What can hang from each mark
K: W X
R: X
A: Q T
W: D Q R T
T: C W X
X: D Q R
L: Q
Q: X

Every row comes from one small tree of marks. The marks that hang from a mark follow it in brackets, in alphabetical order. Every link used is in the known rows. Which tree was each row made from?
Known rows
A{T{W{D}}}: [ 26 -45   3  -5 -21  32  29  20  20   4 -33 -29 -11 -22 -63   8   8  -6
 -15  58 -17 -20   8 -21  13]
A{Q{X{D}} T{C W{R}}}: [ 24  30   2  52  -6   4  32  38  19  -9  -8 -48 -12 -47 -17 -32  20  15
 -24   9 -11 -32  -1  -8  76]
W{D Q{X} R}: [ 10   5  38  33  -1  24 -10   7 -15   3  -9 -25  10 -34 -14 -17  21 -32
  14  56 -15   5  24 -41  12]
A{T{W}}: [ 28 -39 -12  17 -33  15  26   5  35  23 -43   3 -11  10 -41  19   0 -39
 -25  59 -16 -32 -11 -24  -2]
T{C X{R}}: [-16  -9   3  39  -7  16  -9  -4 -12  47 -45  15 -23 -15   8 -25 -39 -79
  -5  18 -32 -28  -6 -41   6]
R{X{Q}}: [ 37  15 -21  64 -50 -19  22 -18  12  13 -14  22  -4  13 -44  54  -1 -84
  -7  64 -29  -8 -17 -51 -65]
T{X{D Q}}: [ 57  17  10  43 -52   8  23   1  16  26 -14   3   5  -3 -28   7 -34  -9
  -6  29 -17  -5  17 -35 -44]
K{X{Q}}: [ 27  15  -9  42 -61  -9   3 -20  22  24  -4  10  -2 -13 -19  15  -8 -57
 -14  36 -22 -15   0 -28 -64]
T{C}: [-14 -37   2  34 -15   5  11 -23 -21  49 -53   7   5 -11 -12   2 -23 -97
   0  74 -27 -39 -34 -22 -25]
K{W X}: [  6   8 -43  -2 -61   3 -17 -15  42  71   6  -9  15  -2 -22 -10   3 -66
 -27  35 -10 -19   6 -15 -58]
X{D Q R}: [ 61  23  22  46 -75  -1  28 -42   5 -13 -18  -6   5  -6 -19 -40 -23 -49
  -2  46 -33 -11  -1 -64 -40]
T{X}: [ 17 -30   1  29 -21  17   2   5   8  62 -39  22  -5   6 -18  22 -19 -67
  -6  48 -19 -11  10 -34 -45]
W{D Q{X}}: [ 16 -15  19  23 -21  21  -5  18  -2  13  -7 -25  10 -15 -30   7   6 -43
  17  72 -14   1  18 -28 -17]
R{X}: [  10  -15  -26   37  -30   -4   14  -13    3   39  -29   15    0   10
  -53   43   13 -108   -7   65  -25  -18   -7  -46  -65]
L{Q{X{D}}}: [ 67   5 -13  36 -51  20  21   9  21  40 -10  -7  53 -17 -30   5   1 -50
  33  78   2  -7   4 -11 -55]
A{Q T}: [ 63 -22  14  50 -38  -3  33  -1  23 -19 -35   2 -20 -22 -46  14  36 -57
 -31  71 -21 -19   8 -35 -23]
Q{X}: [ 14 -30  -9  35 -22  12   1   2  16  59 -26  -3  16   7 -13  20  -5 -89
  10  68 -12 -12  -6 -27 -58]
Q{X{D}}: [ 32 -13  -8  24 -34  17  15   1   8  52 -13 -28  31  -2 -26  -6  -7 -63
  10  56  -9 -15   6 -20 -59]
A{Q T{C W X{D R}}}: [ 36  30  -1  37 -30  10  31  40  29 -17 -18 -24 -46 -40 -27 -45 -14  15
 -39 -17 -26 -31  15 -30  78]
A{Q{X{D}} T{C W}}: [ 32  12 -16  44 -23   3  35  47  33   2  -4 -49  -9 -31 -35  -9   3  -1
 -25  28 -12 -37  -6   2  46]
L{Q{X{D R}}}: [ 65  19 -10  38 -60  18  15  -9  21  20  -7  -3  40 -21 -12 -33  -3 -60
  30  59  -7  -5  10 -35 -35]
R{X{D Q}}: [ 53  32 -17  55 -62 -16  34 -19   7   6  -3  -3  10   1 -60  28   1 -53
  -2  48 -24 -10  -1 -46 -65]
K{W{D R{X} T}}: [ -1  16 -17   7 -13  24  -2 -17   6   8   6 -17   8 -31 -58  -3  60 -11
  -5  20   0  13  39 -52   3]
L{Q}: [ 56 -24  -4  37 -54   9  22 -18   7  27 -45  37  31  -4 -33  24  -1 -77
  19 101 -15 -15 -17 -25 -53]

Which tree is each row?
[ -6  47  12  30 -21  21 -16 -12   2  18  -6  -4  12 -31  -1 -46   3  34
 -19 -30   8  -9  36 -37  70] => K{W{Q R T{C X{D}}}}
[  2  33   1  23 -41  10   2  16   0  13 -28  -5 -20  -3  -9 -51 -59  -5
 -14  -7 -26 -35  -1 -42  72] => T{C W{Q} X{D R}}
[  2   7 -12  45 -29   1  17  24  13  39 -30  16 -23  12 -11  29 -63  -8
 -10  27 -26 -24 -34 -15  26] => T{C W X{Q}}
[ -8  46   0  38 -20  11 -18 -19   4  19   9 -29  38 -25   8 -46  17  12
  -3  -4  14 -11  20 -28  50] => K{W{Q{X{D}} R T{C}}}
[ 22  -8   7  -1 -50  23  -4 -18   8 -11  -8 -13  17 -15 -50  -6  23   5
  -4  52   3   3  35 -41   5] => K{W{D Q T}}
[ 31  32 -14  48 -34   4  28  37  30 -19  -1 -48 -22 -37 -20 -47  -1 -12
 -27   9 -20 -35   2 -20  62] => A{Q{X{D R}} T{C W}}
[ 15 -10   4  24   2  29   9  24  38  32 -38   7 -29 -11 -14   8   3   2
 -35   2 -10 -13  15 -39  39] => A{T{W{R} X}}
[ -7  29  39  46   2  25  -6 -14 -29  -5 -31   7   7 -41  -1 -31   2  15
 -10 -26   2 -16  35 -45  62] => W{Q R T{C X{D}}}
[ 11  40   9  45 -18   8  22  11  -2  26 -18  -8 -10 -15  -3 -24 -48  32
 -10  -6 -22 -21 -14 -26  52] => T{C W{R} X{D Q}}
[ 33   4  -2  27 -40  18   8 -14  12  33 -10 -27  16  -7 -11 -44  -9 -71
   8  39 -16 -14  15 -45 -39] => Q{X{D R}}
[ 24  26  21  19 -28  22   4  18   9  13 -24  -2  -7   5 -16 -25 -25  24
 -18   3 -12 -14  18 -50  50] => T{W{Q R} X{D}}
[-19 -40  -3  -2 -12  23  20  14 -22  29 -42 -28  -5 -18 -44  -9 -31 -36
   9  72 -32 -41 -28  -9  27] => T{C W{D}}
[ 36  23  24  30 -45  27  -4 -19   2 -22 -21  10  -7 -12 -17 -35  -3  -4
  -9 -18  -3  -3  60 -73  18] => W{Q T{X{D R}}}
[ 24  29  15  25 -25  29  -4  -5  20   3  10  -6  -1 -33 -19 -10  18  59
  -7  -6   2  30  49 -44  24] => K{W{D R T{X{Q}}}}
[ 14 -10  55  26 -15  22   1 -14 -29 -18 -35  -9   3 -32 -27 -25  19 -31
   6  64 -26  -5  15 -54  17] => W{D Q R}
[-13  51 -16  48 -12   3   5 -23  -7  -9  16 -16   5 -47 -40   3  33   9
   0   7 -12   6  14 -41  34] => K{W{D R{X{Q}} T{C}}}
[  1  17 -15  26 -30   6   7  23   5  30 -10 -31  14   7 -14 -14 -42 -22
   2  40 -11 -37 -23  -8  35] => T{C W{Q{X{D}}}}
[ 13   2  -9   8 -38  24 -15   5  24  11  16 -30  27 -14 -34   0  26   7
   7  40  10  14  44 -26   3] => K{W{D Q{X} T}}
[ 12 -19  -8 -10 -23  40  -8  12  21  40  -6 -14   4 -19 -45   3  14  14
  -5  17   5   9  51 -28  -4] => K{W{D T{X}}}
[ 30  44   0  28 -47   9 -11  -7  30  34  11 -32  39  -5   1 -44   9 -12
  -8  31   0  -3  14 -34   3] => K{W{Q{X{D}} R}}
[ 47   4 -12  49 -48  13   4  -3  23  27 -15  20  25  -8   0  -7  -3 -84
  29  71 -14  -2  -7 -37 -38] => L{Q{X{R}}}
[-16  16   1  56   6   6  -4  21  20   8 -23 -10  -8 -21  12  -3   3 -11
 -21  15  -9 -28 -15 -20  86] => A{T{C W{Q{X} R}}}
[  5  32  18  37  -4  19   7  27  14   5 -26  -7 -18 -35 -11 -29 -14  37
 -35 -26  -6 -30  16 -29 100] => A{T{C W{Q R} X{D}}}
[ 35 -18   0  27 -44   6  16   5  33  -8 -39   8 -14  12 -35  23  -3 -22
 -32  51 -14 -28  -8 -38  25] => A{T{W{Q}}}
[-22   6  20  39  -6  27 -16  -8 -28 -24 -13 -20  -3 -44 -10 -34   8 -28
  23  22 -15  -7  29 -45  49] => W{D Q{X{R}} T{C}}
[  9  27 -31   7 -74  -6 -24 -11  41  44   8   1  12  -1 -19 -11   2 -49
 -30  29  -8 -16  14 -25 -29] => K{W{Q} X}
[ 37  20   8  63 -26   5  27  10  17  18 -16  -4  -7 -42 -20   7 -21   1
 -22  -1 -13 -19  14 -17   7] => A{T{C X{D Q}}}
[ 16  10  24   7 -37  18  -9 -15  -2   6  -9 -19  15 -22 -24 -41  18 -11
  -9  56 -16   0  11 -47  19] => K{W{D Q R}}
[ 32  -3   2  16 -34  21  20  37  20  16 -14 -11 -26  -1 -45  26 -37  26
   1  39 -27   0   7 -26   4] => T{W{D} X{Q}}
[  3  39  -9  -8 -63  26 -31 -26  23 -19  25 -20   0 -40 -31 -51  31  -2
 -18  -9  -4   2  61 -51  17] => K{W{D Q T} X{R}}
